Known rows, with every step that occurs:
leno/gigok/risa/kuris/bigebi: -.42 -.23 .23 -.06 -.09 .21 .10 .17 -.49 .12 -.34 .03 .15 .14 .11 .01 -.32 -.32 .19 .32 .36 -.04 -.12 -.35 -.11 .01 .04 .00 -.22 -.15 .04 -.07 .11 -.22 -.11 -.14 .23 .13 .29 .00 .10 .16 -.15 -.08 .19 .26 -.21 .14
vure/kuris/bigebi: -.58 .13 -.01 .01 .14 .06 -.37 -.05 -.50 .42 .01 .32 .31 -.09 .09 .02 -.36 -.26 .10 .40 .58 -.28 -.06 -.17 -.05 .15 .34 .21 -.19 .02 -.09 -.40 -.03 .20 -.02 -.07 .41 .01 -.22 .10 -.09 .19 -.37 -.10 .18 -.04 -.41 .11
guti/disu/vure: -.05 .05 -.08 .10 .21 -.39 .29 -.04 -.22 .47 -.07 .34 -.13 .04 .31 -.19 -.16 .03 .12 .10 -.07 -.03 .18 -.01 -.42 .10 -.12 .09 -.13 .54 -.11 -.26 -.06 -.22 -.03 -.09 .26 -.35 .28 -.29 .16 -.10 -.19 .01 -.34 -.25 -.06 .03
vure/kuris/risa/gigok/leno/disu/tupu: -.15 -.03 .05 .13 .03 -.04 -.06 .15 -.32 .08 -.42 -.08 .13 -.04 .30 -.05 -.19 -.21 -.02 .16 .32 .14 -.33 -.33 -.25 -.31 .05 .46 -.13 -.06 -.08 -.07 -.25 .43 .01 .12 .43 -.33 .16 -.30 -.30 -.17 -.38 -.09 -.39 .16 -.15 .09
tupu/disu/leno: -.53 .16 .19 -.25 .20 -.22 .08 -.04 .25 .23 .16 .39 .02 -.12 -.26 .14 -.12 -.16 .01 -.02 .23 .14 .02 .11 -.25 .08 .00 .22 .06 .34 -.19 .10 -.18 -.05 -.08 .05 .45 -.08 .22 -.27 -.11 .14 -.11 -.10 -.22 -.47 -.14 -.20
gigok/leno/disu: -.11 .14 .12 -.03 -.06 -.04 -.02 .01 .11 .40 .02 .00 -.06 .00 -.08 .16 -.13 -.09 .07 -.05 -.29 .09 -.08 -.04 -.42 -.14 -.05 .45 .05 -.03 .01 .15 -.44 .00 .15 -.16 .30 -.03 .13 -.29 -.03 -.01 -.20 -.01 -.21 -.28 .09 -.12
pepu/gigok/risa/kuris: -.42 -.21 .30 .11 -.12 .12 .40 .15 -.35 .18 -.25 .05 .15 .21 .23 -.01 -.09 -.01 .04 .47 .27 .19 .46 -.26 .02 .06 .20 -.06 -.06 .30 .11 -.26 .23 .02 -.02 -.22 .28 .10 .07 -.20 .16 .14 -.03 -.20 -.03 -.07 -.09 .20
risa/gigok/leno: -.21 -.08 .22 .07 -.12 -.02 .05 -.23 -.06 .25 -.02 .01 -.06 -.08 .15 .15 .15 -.17 .10 .48 -.13 .20 -.05 -.03 .00 .16 -.03 .20 .05 .21 .30 .12 -.13 .14 -.14 -.06 .21 .08 .04 -.31 .25 -.15 -.15 .03 -.30 -.36 .07 .11
pepu/gigok/risa/kuris/bigebi: -.47 -.24 .36 .05 -.14 .20 .25 .17 -.32 .24 -.20 .16 .19 .08 .22 .01 -.01 -.16 .06 .44 .35 .01 .41 -.27 .03 .15 .23 -.03 .03 .27 -.01 -.33 .32 -.01 -.10 -.12 .26 .16 -.04 -.10 .22 .20 -.08 -.23 .07 .04 -.22 .26
leno/disu/vure/kuris: -.17 .25 -.19 .16 .29 -.20 .18 .14 -.34 .14 -.21 .10 .03 .11 -.05 -.17 -.30 -.02 .06 .26 .08 -.01 .01 -.14 -.23 -.19 -.04 .17 -.18 .12 -.13 -.25 -.47 .05 .31 .00 .36 -.36 .47 -.36 -.09 -.04 -.07 -.14 -.26 .08 -.03 -.10
tupu/disu/vure/kuris: -.63 .15 -.10 .11 .49 -.26 .10 .06 -.17 .36 -.06 .21 .01 .13 -.09 -.12 -.33 -.05 -.04 .28 .51 .16 .06 .02 -.23 .05 .10 .19 -.13 .47 -.14 -.36 -.23 .06 .05 .08 .41 -.18 .33 -.36 -.11 .09 -.13 -.14 -.21 -.11 -.13 -.02
vure/kuris/risa: -.56 -.07 -.09 .02 .08 .17 -.14 .17 -.53 .31 -.24 .25 .26 .07 .15 -.12 -.49 -.05 .14 .20 .55 -.09 -.11 -.20 -.29 -.27 .17 .23 -.41 -.04 -.13 -.22 .05 .31 .14 -.13 .44 .02 -.11 -.21 -.18 .13 -.47 -.14 -.09 .03 -.17 .04
zolenap/napobem: -.50 .15 .23 .01 .20 .09 .03 .36 -.39 .28 -.07 .40 .05 .05 .01 -.11 -.36 .42 .43 .50 .31 -.08 .29 .03 -.30 -.06 .04 .14 -.15 .16 -.06 -.11 .33 -.33 .10 -.22 -.07 .13 -.15 .08 .26 .54 -.45 .03 -.13 -.16 -.29 .06
vure/disu/leno: -.14 .18 .08 -.11 .12 -.25 -.11 -.06 .18 -.02 .02 .42 .08 -.14 -.19 .17 -.15 -.04 .03 -.11 .06 .02 -.13 -.02 -.24 -.03 -.03 .15 -.06 .52 -.16 -.02 -.34 .02 -.11 .02 .31 -.40 .11 -.29 -.14 -.03 -.18 -.06 -.21 -.28 -.15 -.10
tupu/disu: -.61 .12 .15 .07 .33 -.18 .15 -.03 -.08 .39 .06 .31 .12 -.12 -.22 .02 -.29 -.03 -.01 .11 .45 .03 .09 .10 -.22 .20 -.01 .08 -.09 .21 -.21 -.12 .00 -.21 -.11 -.06 .39 -.07 .24 -.08 -.09 .28 -.16 -.03 .07 -.32 -.23 -.08
risa/kuris/bigebi: -.40 -.08 .18 -.11 .08 .09 -.24 .10 -.29 .53 .09 .45 .39 -.13 .00 -.04 -.31 -.24 .17 .43 .56 -.38 .03 -.19 .27 .17 .29 .22 -.07 -.03 -.16 -.34 .16 -.36 .08 -.08 .44 .42 -.08 .08 -.04 .05 -.27 -.27 .13 -.31 -.35 .16
vure/kuris/risa/gigok/leno/disu/guti: -.15 -.10 -.02 .19 -.14 -.01 .02 .25 -.52 .04 -.33 .01 .10 -.10 .21 -.04 -.11 -.25 .00 .27 .18 .16 -.20 -.30 -.21 -.35 -.12 .37 -.16 -.01 .07 -.17 -.18 .48 -.16 -.05 .52 -.11 .21 -.50 -.25 -.12 -.27 -.19 -.41 .21 -.17 -.08
guti/disu/leno/gigok/pepu: .10 .12 .05 -.25 -.19 -.42 .23 -.08 .10 .11 -.29 .15 .01 -.12 .35 .02 -.10 -.28 -.03 -.16 -.27 .20 -.10 -.04 -.36 .03 -.17 .24 .04 .23 .10 .11 -.11 -.16 -.48 -.16 .23 -.44 .27 -.28 -.08 -.03 -.14 .18 -.20 -.13 -.10 -.10
pepu/gigok: -.39 .04 .13 .28 -.01 .04 .25 -.05 -.20 .26 -.08 .26 .08 -.04 .06 .03 -.01 -.01 .11 .50 .09 .12 .52 .03 .01 .19 .15 -.06 -.06 .42 .06 -.21 .08 -.07 -.08 -.26 .12 -.16 -.01 -.11 .32 .12 -.04 .02 .08 -.20 .07 .07
zolenap/disu: -.59 -.21 .06 .09 .31 -.31 .14 .20 -.14 .36 -.07 .34 .14 -.14 -.01 .00 -.37 -.07 .11 .07 .13 -.11 .10 -.04 -.28 .06 -.14 .08 -.06 .42 -.20 -.25 .01 -.40 .39 -.20 .27 -.06 -.01 .10 .00 .31 -.23 -.03 .07 -.23 -.10 -.05
leno/disu/vure/kuris/risa/gigok/pepu: -.06 -.01 -.15 .13 .08 -.09 .33 .18 -.23 -.03 -.55 -.05 .02 -.08 .11 -.27 -.18 -.15 .01 .17 .20 .09 -.14 -.18 -.24 -.29 -.12 .17 -.14 .03 -.16 -.20 -.19 .18 .03 .05 .27 -.24 .38 -.56 -.11 -.02 -.12 -.13 -.39 .35 -.10 .14
risa/gigok: -.25 -.06 .21 .19 .04 -.06 .21 -.23 -.32 .09 -.07 .20 .07 -.19 .10 .03 .03 -.11 .15 .63 .14 .03 .07 -.04 .15 .27 -.08 -.09 -.15 .17 .15 -.01 .06 -.01 -.13 -.10 .20 -.06 .15 -.12 .24 .01 -.09 .04 -.10 -.27 -.12 .12
risa/gigok/leno/disu/zolenap/napobem: -.03 .07 .17 -.09 -.08 -.11 .09 .15 -.07 .06 -.20 -.03 .01 -.08 .19 .08 .05 -.04 .16 .54 -.11 .20 -.08 -.11 -.09 -.12 -.25 .48 .21 .20 .19 .01 -.08 .00 -.22 .13 -.01 -.16 .24 -.27 .20 .14 -.04 -.07 -.47 -.14 -.15 -.05
pepu/gigok/leno/disu/guti: -.06 .06 .13 .31 -.26 -.06 .26 .11 -.06 .18 -.10 .00 -.14 -.10 .02 .14 .19 -.12 .00 .30 -.36 .35 .42 -.07 -.19 -.08 -.06 .29 .17 .42 .15 -.11 -.27 .08 -.18 -.25 .24 -.22 .21 -.42 .15 -.02 .06 -.02 -.23 -.08 .17 -.12
risa/gigok/leno/disu: .01 .05 .23 .11 -.09 -.15 .14 -.11 .01 .10 -.11 -.11 .06 -.13 .08 .15 .15 -.26 .01 .36 -.27 .16 -.15 -.07 -.05 .10 -.20 .27 .13 .03 .23 .12 -.30 .09 -.15 .01 .22 -.14 .30 -.33 .13 -.17 -.07 .00 -.28 -.21 .01 .00

Rows:
-.37 -.07 .01 .10 -.16 .11 .23 -.14 -.27 .10 -.50 -.06 -.04 -.13 .03 -.08 -.29 -.14 .15 .17 .22 .23 .02 -.06 -.15 .03 .01 -.02 -.26 -.02 .15 .11 .08 -.22 -.30 -.40 .00 -.03 .14 -.09 .06 .26 -.13 .31 .16 .18 .00 .18 : leno/gigok/pepu
.02 .16 .10 -.24 -.03 -.44 .13 -.10 .06 .31 .07 .41 .04 -.09 .28 .05 -.08 -.13 .03 -.09 -.28 .01 .01 -.01 -.36 .07 -.12 .24 .02 .35 -.03 .02 -.15 -.09 -.21 -.09 .41 -.36 .17 -.22 -.05 -.09 -.20 .00 -.32 -.49 -.15 -.20 : guti/disu/leno
.09 .00 .17 -.30 -.12 -.43 .24 .11 -.08 .12 -.22 .14 .13 .14 .41 .04 -.15 -.31 -.02 -.04 -.21 .14 -.14 -.25 -.29 -.02 -.20 .23 .02 .15 .12 .04 -.13 -.16 -.32 -.03 .42 -.35 .44 -.28 -.12 -.17 -.11 -.06 -.24 -.16 -.18 -.18 : guti/disu/leno/gigok/risa/kuris
-.27 -.16 .20 .11 -.16 .01 .34 -.32 -.19 .07 -.37 .03 -.04 -.32 .16 -.08 .05 -.09 .04 .43 .27 .18 .08 -.04 .11 .24 .00 -.09 -.11 .14 .17 .02 .24 .03 -.35 -.23 .10 .09 -.06 -.19 .10 .16 -.11 .16 -.15 -.12 -.19 .36 : risa/gigok/pepu
-.29 .08 .07 -.26 -.13 -.01 .01 -.06 .01 -.02 -.04 .25 -.06 .01 -.07 .16 -.07 -.24 .26 .20 -.18 .18 -.06 -.04 -.12 -.07 -.02 .17 -.08 .20 .11 .33 -.30 -.03 -.01 -.13 .22 -.13 .25 -.24 .16 -.08 -.06 .07 -.19 -.22 .19 -.20 : disu/leno/gigok
-.37 -.21 .21 -.01 -.07 .11 .25 .17 -.56 .08 -.40 -.06 .11 .26 .12 -.03 -.36 -.15 .18 .35 .28 .15 -.05 -.33 -.10 -.06 -.02 -.01 -.29 -.12 .17 .02 .05 -.20 -.03 -.23 .25 .07 .40 -.09 .07 .13 -.12 -.02 .09 .16 -.07 .04 : leno/gigok/risa/kuris
-.11 .08 -.01 -.25 -.10 .02 -.06 -.01 .05 .39 -.05 .03 -.11 .03 -.02 .14 -.17 -.07 .14 .04 -.13 .13 -.09 -.12 -.39 -.32 -.06 .60 .09 .19 -.03 .09 -.32 .05 .10 -.06 .24 -.06 .16 -.25 -.02 .17 -.06 -.05 -.37 -.33 .06 -.23 : gigok/leno/disu/zolenap
-.07 .13 .23 .29 -.07 -.07 .19 .00 .12 .19 -.21 -.06 -.12 -.04 .10 .14 .13 -.08 .01 .22 -.22 .32 .29 -.10 -.21 -.03 .12 .35 .21 .35 .02 -.01 -.36 .06 -.01 -.11 .16 -.41 .16 -.23 .11 -.08 -.07 .09 -.22 -.11 .18 .05 : pepu/gigok/leno/disu/tupu
-.60 .04 .00 -.20 .29 -.09 .08 -.05 -.14 .39 -.01 .35 .05 -.07 -.14 .01 -.32 .01 .07 .19 .63 .08 .10 .01 -.19 -.04 -.04 .29 -.03 .48 -.28 -.21 .10 -.17 -.19 .04 .32 -.16 .25 -.03 -.12 .52 .02 -.10 -.14 -.38 -.28 -.19 : tupu/disu/zolenap
-.38 -.12 .01 .03 -.08 .07 -.14 .11 -.38 .24 -.27 .04 .22 .03 .31 -.02 -.22 -.23 .05 .33 .32 .08 -.27 -.21 -.16 -.21 .09 .37 -.21 .01 .12 -.14 -.04 .47 -.05 .01 .37 .03 -.09 -.38 -.10 -.09 -.41 -.15 -.26 .03 -.10 .08 : vure/kuris/risa/gigok/leno
-.50 -.31 .05 .26 .14 -.33 .27 .25 -.48 .22 -.06 .40 -.16 -.30 -.09 -.02 -.17 -.01 .13 .14 .09 .05 .30 -.13 -.28 -.06 -.22 .07 -.10 .64 -.17 -.28 .02 -.33 .22 -.37 .47 -.03 .10 -.01 -.06 .28 -.11 -.04 -.13 -.16 -.12 -.15 : zolenap/disu/guti
-.25 .06 -.14 -.06 .22 -.13 -.10 -.07 -.21 .14 -.14 .41 .13 -.09 -.07 .01 -.39 .11 .13 .10 .47 -.06 -.03 -.09 -.19 -.14 -.05 .24 -.18 .66 -.25 -.32 -.04 -.10 -.19 .02 .18 -.47 .14 -.05 -.12 .36 -.02 -.06 -.11 -.22 -.30 -.09 : vure/disu/zolenap
.02 .01 .11 -.06 -.13 -.10 .11 -.13 -.03 .11 -.15 -.06 -.01 -.09 .15 .13 .11 -.22 .08 .44 -.15 .19 -.13 -.14 -.03 -.05 -.23 .39 .16 .20 .17 .08 -.24 .11 -.20 .08 .17 -.19 .29 -.32 .13 -.04 .05 -.04 -.40 -.25 -.03 -.07 : risa/gigok/leno/disu/zolenap
.08 .04 .30 .20 .00 -.17 .16 -.19 -.01 .04 -.20 -.12 -.13 -.17 .13 .12 .20 -.16 .01 .33 -.16 .24 -.15 -.16 -.08 .07 -.11 .32 .14 .10 .11 .18 -.36 .10 -.06 .04 .25 -.31 .32 -.24 .01 -.21 -.12 .11 -.41 -.17 .02 .11 : risa/gigok/leno/disu/tupu
-.45 .19 .13 -.18 .15 -.24 .10 .03 .20 .07 -.02 .24 .07 -.06 -.21 .17 -.15 -.31 .01 .06 .12 .24 -.11 .05 -.19 .07 -.12 .21 .05 .24 -.06 .16 -.28 -.15 -.24 .06 .33 -.25 .47 -.28 -.06 .07 -.05 .00 -.10 -.22 -.04 -.27 : tupu/disu/leno/gigok
-.13 -.24 .18 .03 -.17 .18 .14 .18 .01 .16 -.29 .10 .05 -.18 .11 .01 .02 -.23 .16 .04 -.01 .00 -.25 -.09 -.36 -.26 -.23 .27 -.05 -.07 -.11 .18 .02 .16 -.05 .01 .23 .09 .14 -.47 .11 -.09 -.32 -.12 -.37 .03 .01 .10 : kuris/risa/gigok/leno/disu
-.34 -.34 .16 .10 -.07 .25 .19 .09 -.28 .14 -.26 .33 .08 -.24 .13 -.09 -.05 -.12 .26 .25 .32 -.10 -.08 -.07 -.18 -.10 -.14 -.01 -.26 .05 -.19 .07 .32 .07 -.03 -.09 .21 .13 .00 -.26 .21 .07 -.32 -.10 -.24 .00 -.09 .17 : kuris/risa/gigok
-.30 -.11 .21 -.39 -.21 .05 .12 .11 -.12 -.07 -.20 .08 -.03 .20 .06 .12 -.11 -.25 .19 .15 -.03 .25 -.11 -.24 -.11 -.16 .01 .16 -.10 .11 .16 .29 -.19 .03 .04 -.10 .35 .06 .32 -.30 .06 -.06 -.07 -.12 -.29 -.13 .09 -.10 : disu/leno/gigok/risa/kuris
-.08 .19 .00 -.06 .06 -.26 -.09 .00 .13 -.19 -.14 .26 .17 -.07 -.15 .18 -.19 -.20 .04 -.05 -.03 .11 -.24 -.05 -.21 -.05 -.14 .15 -.06 .41 -.04 .01 -.41 -.07 -.26 .02 .20 -.58 .34 -.29 -.08 -.09 -.10 .03 -.09 -.05 -.06 -.17 : vure/disu/leno/gigok
-.16 .07 .13 -.12 -.01 -.18 .03 .05 .05 -.25 -.25 .17 .05 .03 -.08 .18 -.18 -.18 .03 -.15 .00 .17 -.23 -.14 -.38 -.11 -.16 .07 -.09 .39 -.04 .07 -.31 .05 -.23 .03 .20 -.50 .34 -.30 -.08 .04 -.09 -.01 -.14 .07 -.12 -.09 : vure/disu/leno/gigok/risa
-.34 -.41 .17 .02 -.21 .28 .31 .02 -.18 .10 -.49 .19 -.02 -.34 .17 -.16 -.04 -.10 .19 .08 .41 .01 -.08 -.07 -.21 -.15 -.08 .01 -.23 .03 -.17 .09 .47 .10 -.21 -.18 .14 .23 -.15 -.35 .07 .21 -.34 .01 -.27 .08 -.13 .38 : kuris/risa/gigok/pepu
.10 .20 .03 -.18 -.09 -.44 .15 -.02 .01 .13 -.10 .26 .08 -.03 .31 .09 -.13 -.28 .05 -.03 -.35 .11 -.10 -.04 -.33 .05 -.23 .22 .03 .25 .09 .10 -.24 -.17 -.37 -.08 .29 -.52 .40 -.24 .01 -.16 -.14 .09 -.20 -.23 -.04 -.24 : guti/disu/leno/gigok
.04 .08 .19 .20 .24 -.44 .21 -.19 -.30 .36 -.17 .30 -.13 -.15 .36 -.08 -.18 .09 .01 -.06 .16 .02 .07 -.14 -.41 .17 .00 .20 -.10 .34 -.25 -.09 -.07 -.24 -.11 -.13 .38 -.65 .22 .14 -.17 -.01 -.33 .23 -.26 -.28 -.25 .10 : guti/disu/tupu
-.12 .15 -.09 -.14 .11 -.05 .16 .01 -.29 .17 -.15 .24 .07 -.10 -.08 -.03 -.31 .05 .20 .17 .20 -.10 .05 -.15 -.20 -.27 -.17 .28 -.10 .11 -.28 -.10 -.14 -.15 .05 -.05 .25 -.33 .39 -.03 -.08 .39 .09 -.08 -.17 -.20 -.19 -.27 : leno/disu/zolenap
.06 -.01 .22 -.35 -.16 -.35 .09 .14 -.04 .14 -.17 .24 .18 .00 .41 .07 -.09 -.47 -.01 -.06 -.12 -.04 -.20 -.23 -.26 .05 -.15 .26 .13 .12 .00 -.04 -.04 -.20 -.39 .06 .40 -.27 .36 -.19 -.04 -.13 -.16 -.11 -.15 -.08 -.30 -.09 : guti/disu/leno/gigok/risa/kuris/bigebi
-.58 .07 .00 .09 .42 -.17 .24 .01 -.03 .38 .03 .34 -.16 .01 -.23 -.10 -.21 .03 .07 .16 .39 .12 .14 .12 -.30 .11 .00 .08 -.08 .53 -.26 -.18 -.10 -.17 .09 .04 .31 -.05 .34 -.34 .07 .12 -.09 -.09 -.24 -.23 -.05 .02 : tupu/disu/vure
-.13 .09 .04 .21 -.10 -.05 .24 .10 .19 .27 -.12 -.02 -.11 .11 .07 .08 .14 -.13 .05 .31 -.37 .30 .35 .01 -.23 -.06 .02 .27 .19 .49 .11 -.12 -.35 .06 .04 -.10 .08 -.22 .22 -.51 .32 -.15 .03 -.05 -.27 -.08 .32 .02 : pepu/gigok/leno/disu/vure
-.47 -.29 .16 -.30 .07 -.35 .20 .44 .02 .03 -.24 .13 .15 .10 .12 .08 -.26 -.35 .06 .00 -.05 .14 -.14 -.27 -.18 -.15 -.20 .21 .09 .36 -.02 -.03 -.17 -.30 .28 -.03 .34 -.06 .27 -.14 -.06 .08 -.06 -.17 -.16 -.05 .01 -.15 : zolenap/disu/leno/gigok/risa/kuris
-.29 .01 .07 -.32 -.29 .03 .10 -.13 .11 -.05 -.26 .11 -.17 -.11 .00 .07 -.07 -.23 .18 .03 -.08 .32 -.06 -.04 -.15 -.11 .04 .17 -.08 .17 .11 .37 -.16 .00 -.16 -.23 .15 -.04 .11 -.32 .05 .05 -.09 .17 -.25 -.12 .15 .02 : disu/leno/gigok/pepu
-.13 .14 .16 .21 -.15 -.05 .17 .06 .13 .26 -.08 -.04 .05 .00 .08 .16 .06 -.16 -.01 .28 -.34 .24 .31 -.02 -.17 .00 .03 .30 .20 .26 .14 -.07 -.29 .05 -.09 -.15 .13 -.22 .13 -.34 .22 -.03 -.02 -.01 -.12 -.14 .18 -.05 : pepu/gigok/leno/disu
-.20 -.02 -.02 .05 -.03 .01 -.06 .21 -.32 .14 -.34 -.04 .30 -.01 .26 -.02 -.22 -.28 -.01 .24 .21 .05 -.33 -.25 -.22 -.29 -.05 .39 -.14 -.15 .04 -.14 -.19 .42 -.05 .07 .42 -.15 .14 -.41 -.19 -.12 -.34 -.19 -.25 .14 -.16 -.02 : vure/kuris/risa/gigok/leno/disu
